Each row comes from the steps of one walk. Every step used is in the known rows, and no mark comes twice. Write the walk behind each row, first mark first.
Known rows
E -> D: [-0.11 -0.01 -0.56 -0.07 -0.12  0.64  0.46  0.19  0.00  0.74  0.30 -0.60
  0.21  0.55 -0.48  0.30 -1.57  0.94 -0.01 -0.64 -0.93]
Q -> G -> E -> D: [-0.71 -0.11 -0.20  0.29 -0.48 -0.53  1.74 -0.13 -0.25  0.21 -1.60 -0.73
  0.15  1.11  0.60 -0.03 -2.32 -0.08 -0.66 -0.13  0.84]
G -> J -> M -> Q: [ 0.48 -0.14  0.72  0.89  1.00  0.39 -0.07  0.24 -0.06 -1.28 -1.36  1.51
 -0.29  0.23 -1.10 -0.38  2.59 -0.24  0.36 -0.83 -0.47]
E -> D -> Q: [-0.14  0.30 -0.85 -0.39 -0.39  0.72  0.37 -0.42  0.31  0.44 -1.30 -1.10
  0.20  0.83 -0.30  0.16 -1.16  0.71 -0.49 -0.08 -1.15]
J -> G -> E -> M -> Q -> X: [-0.18 -0.27  0.80  0.56  0.11 -0.88 -1.03 -0.44  0.27 -0.32  1.51 -0.62
  0.04 -0.82  0.51 -0.83  1.50  1.15  1.02  0.44 -1.14]
G -> E -> D: [-0.37  0.27 -0.55  0.35 -0.04 -0.63  0.97 -0.06 -0.22  0.57 -2.57 -0.26
  0.09  0.59  0.78 -0.26 -0.90  0.84 -0.27 -0.20 -0.25]
D -> Q -> G: [ 0.03 -0.02 -0.60 -0.52 -0.50  1.26  0.73  0.16  0.08 -0.05  0.35 -1.12
 -0.01  0.30 -0.68  0.22 -2.06 -0.73 -0.34  0.14  0.37]
D -> Q -> M -> J: [ 0.88  0.28  0.02 -0.74 -0.15  0.28 -1.09  0.58  0.18  0.69 -1.44  0.83
 -0.07 -0.08  0.53  0.72 -0.21  0.32 -0.51 -0.03  0.10]
D -> Q -> M: [ 0.78  0.41 -0.37 -0.20 -0.14 -0.34 -0.35  1.47  0.21  0.40 -2.35  0.13
 -0.25 -0.15 -0.39  0.05 -0.97  0.00 -0.44  0.11 -0.21]
E -> D -> Q -> X: [ 0.03  0.18 -0.34 -0.47 -0.41  0.85 -0.93 -0.27  0.64  0.81 -1.48 -1.56
  0.02  0.18  0.08 -0.07 -1.98  1.25 -0.49  0.34 -2.51]
D -> Q -> M -> J -> G -> E: [-0.23  0.16  0.49 -0.43 -0.17 -1.02 -1.36  0.59 -0.26  0.57 -1.04  0.77
 -0.14  0.37  1.04  0.03  1.28  0.33 -1.01  0.13  1.10]
E -> M -> Q -> G: [ 0.14 -0.40  0.17  0.38  0.04  0.30  0.78 -0.42  0.50 -1.17  2.66 -0.51
  0.33 -0.16 -0.79  0.27 -1.17 -0.09  1.11  0.27  0.29]
Q -> M -> J -> G: [ 0.01 -0.29  0.90 -0.28 -0.16 -0.03 -1.83  1.12 -0.31  0.96  2.65  0.90
  0.05  0.25 -0.04  0.68  0.87  0.83 -0.19 -0.81  0.57]
Q -> M -> J: [ 0.75 -0.02  0.42 -0.27  0.11  0.21 -0.93  1.12 -0.11  0.92  0.08  1.43
 -0.03 -0.24  0.36  0.86 -0.44  0.86 -0.03 -0.49  0.17]
J -> M -> Q -> G -> E: [ 0.01 -0.10  0.59  0.86  0.07 -1.27  1.68  0.26  0.14 -1.79 -2.11  0.95
 -0.21  0.57  0.60 -0.26  1.53 -1.03 -0.26 -0.39  0.97]
J -> G -> E -> M: [-0.42 -0.17 -0.41  0.25  0.26 -1.02  0.18 -0.55 -0.59  0.71  2.07  0.16
 -0.03 -0.41 -0.26 -0.64  1.20  0.52  0.67  0.21  0.67]
E -> M -> Q -> D: [ 0.27  0.20  0.14 -0.02  0.09 -0.41  0.12  0.52  0.60 -0.37  1.87 -0.67
  0.37 -1.68  0.06  0.17  0.04 -0.70  1.14  0.24 -1.72]
M -> Q -> D: [ 0.16  0.38  0.61  0.05 -0.24  0.42  0.06  1.74  0.53 -0.63  0.95 -1.14
  0.16 -1.15  0.22  0.29 -0.51 -0.88  0.54 -0.28 -1.71]
D -> Q -> X: [ 0.57  0.35 -0.40 -0.52 -0.18  1.29 -1.20  0.38  0.44  0.81 -0.66 -1.04
 -0.35 -0.79  0.03 -0.12 -1.22  0.54  0.06  0.41 -2.11]
E -> M -> J -> G: [-0.23 -0.45 -0.20 -0.61  0.16  0.64 -1.70 -1.29 -0.31  0.94  5.75  0.64
  0.33 -0.25 -0.50  0.66  1.22  1.14  0.83 -0.04 -0.02]
M -> J -> G -> E -> D -> Q -> X: [-0.89 -0.07  0.43 -0.62 -0.55  0.03 -2.00 -1.25  0.18  0.83 -0.45 -0.87
  0.05  0.78  1.63 -0.02 -0.18  1.27 -1.00  0.40 -1.32]

Which walk is each row?
[-0.53 -0.18 -0.17 -0.13  0.07  1.10  0.60 -0.60  0.03 -0.07 -1.75 -0.87
  0.08  1.50 -1.06 -0.12 -2.64 -0.28 -1.02 -0.23  0.45] => E -> D -> Q -> G -> J
[ 0.18 -0.06 -0.23  0.05  0.39  0.40  0.42 -0.53 -0.29 -0.64 -1.95  0.99
 -0.40  0.61 -1.27 -0.33  1.03 -1.39 -0.97 -0.13  1.21] => D -> Q -> G -> J -> M
[ 0.00 -0.06  0.47 -0.69 -0.22 -0.07 -1.84  0.60  0.03  0.83  1.63  0.33
  0.04  0.47 -0.04  0.51  0.66  0.59 -0.78 -0.22  0.14] => D -> Q -> M -> J -> G
[ 0.30  0.19 -0.06  0.62  0.40 -0.72  0.97 -0.37  0.24 -0.89 -0.50  0.22
  0.09 -0.66  0.30 -0.44  0.79  0.19  1.22  0.39  0.17] => G -> E -> M -> Q
[ 0.38  0.27  0.50  0.32  0.03 -0.79  0.10  1.18  0.40 -1.11 -0.18  0.46
  0.00 -0.96  0.11  0.22  1.70 -1.40  0.20 -0.64 -1.78] => J -> M -> Q -> D
[-0.03 -0.42  0.95  0.54  0.34  1.69  0.46  0.38  0.02 -1.14  0.59 -0.39
  0.15  0.54 -1.13 -0.05 -1.28 -0.75  0.25 -0.70  0.72] => M -> Q -> G -> J
[-0.36 -0.13  0.24  0.62  0.22 -0.90  0.22 -0.28  0.10 -0.72  2.40 -0.20
  0.33 -0.21 -0.25 -0.63  1.61  0.52  1.05  0.07  0.03] => J -> G -> E -> M -> Q
[-0.03 -0.22 -0.20 -0.30  0.17  1.75  0.24 -0.10 -0.21  0.01 -0.98 -0.47
 -0.22  0.51 -1.13 -0.19 -2.11 -1.08 -0.55  0.08  1.01] => D -> Q -> G -> J
[-0.55  0.04 -0.63 -0.43 -0.69  0.67  1.17 -0.54  0.39 -0.04 -0.85 -1.48
  0.18  1.29 -0.55  0.37 -2.81 -0.05 -0.91  0.35 -0.12] => E -> D -> Q -> G
[ 0.21 -0.34  0.31  0.58  0.62  0.58  0.71 -0.09 -0.67 -0.35 -0.54  1.58
 -0.48  0.56 -1.13 -0.30  0.75 -1.05 -0.38 -0.65  1.35] => Q -> G -> J -> M
[ 0.52 -0.02 -0.05  0.53  0.93  0.28 -0.13  0.11 -0.67  0.06 -1.42  1.98
 -0.44  0.13 -1.10 -0.47  2.25 -0.36 -0.04 -0.77  0.23] => G -> J -> M
[-0.48 -0.12  0.43 -0.25  0.02  0.18 -1.15 -0.17 -0.73  0.71  2.20  0.42
  0.03  0.08  0.99  0.17  1.29  0.66 -0.08 -0.65  0.77] => M -> J -> G -> E
[ 0.38  0.00 -0.70 -0.21  0.38 -0.46 -0.07 -1.30 -0.44  0.64  0.86  1.36
 -0.02 -0.85  0.96  0.17  0.88  0.74  0.84  0.65  0.81] => G -> E -> M -> J
[ 0.01  0.05 -0.94 -0.62 -0.18 -0.45  0.52 -2.01  0.01  0.04 -0.19  0.63
 -0.01 -0.13  1.02  0.29 -0.25 -0.50 -0.08  1.27  1.67] => D -> Q -> G -> E -> M -> J
[-0.68  0.02  0.57  0.32 -0.04 -1.59  0.03  0.23  0.28 -0.49  2.13 -0.70
  0.32 -1.06  0.39 -0.48  1.27 -0.77  0.77  0.35 -0.59] => J -> G -> E -> M -> Q -> D
[-0.01  0.12 -1.16 -0.15 -0.29 -1.06  1.48 -1.16  0.02 -0.27 -1.28 -0.21
 -0.08 -0.21  0.15 -0.39 -0.71 -0.84  0.13  1.37  1.64] => D -> Q -> G -> E -> M
[-0.16  0.01 -0.21  0.21 -0.23  0.13  1.53  0.54 -0.57  0.22 -0.95 -0.24
 -0.11  0.26  0.41 -0.14 -1.50 -0.64 -0.12 -0.02  1.57] => Q -> G -> E
[ 0.12  0.45  0.06  0.36  0.10 -1.61  1.05  0.43  0.38 -0.69 -0.72 -0.36
  0.04 -1.71  0.89 -0.28  1.04 -0.94  0.84  0.58 -0.96] => G -> E -> M -> Q -> D
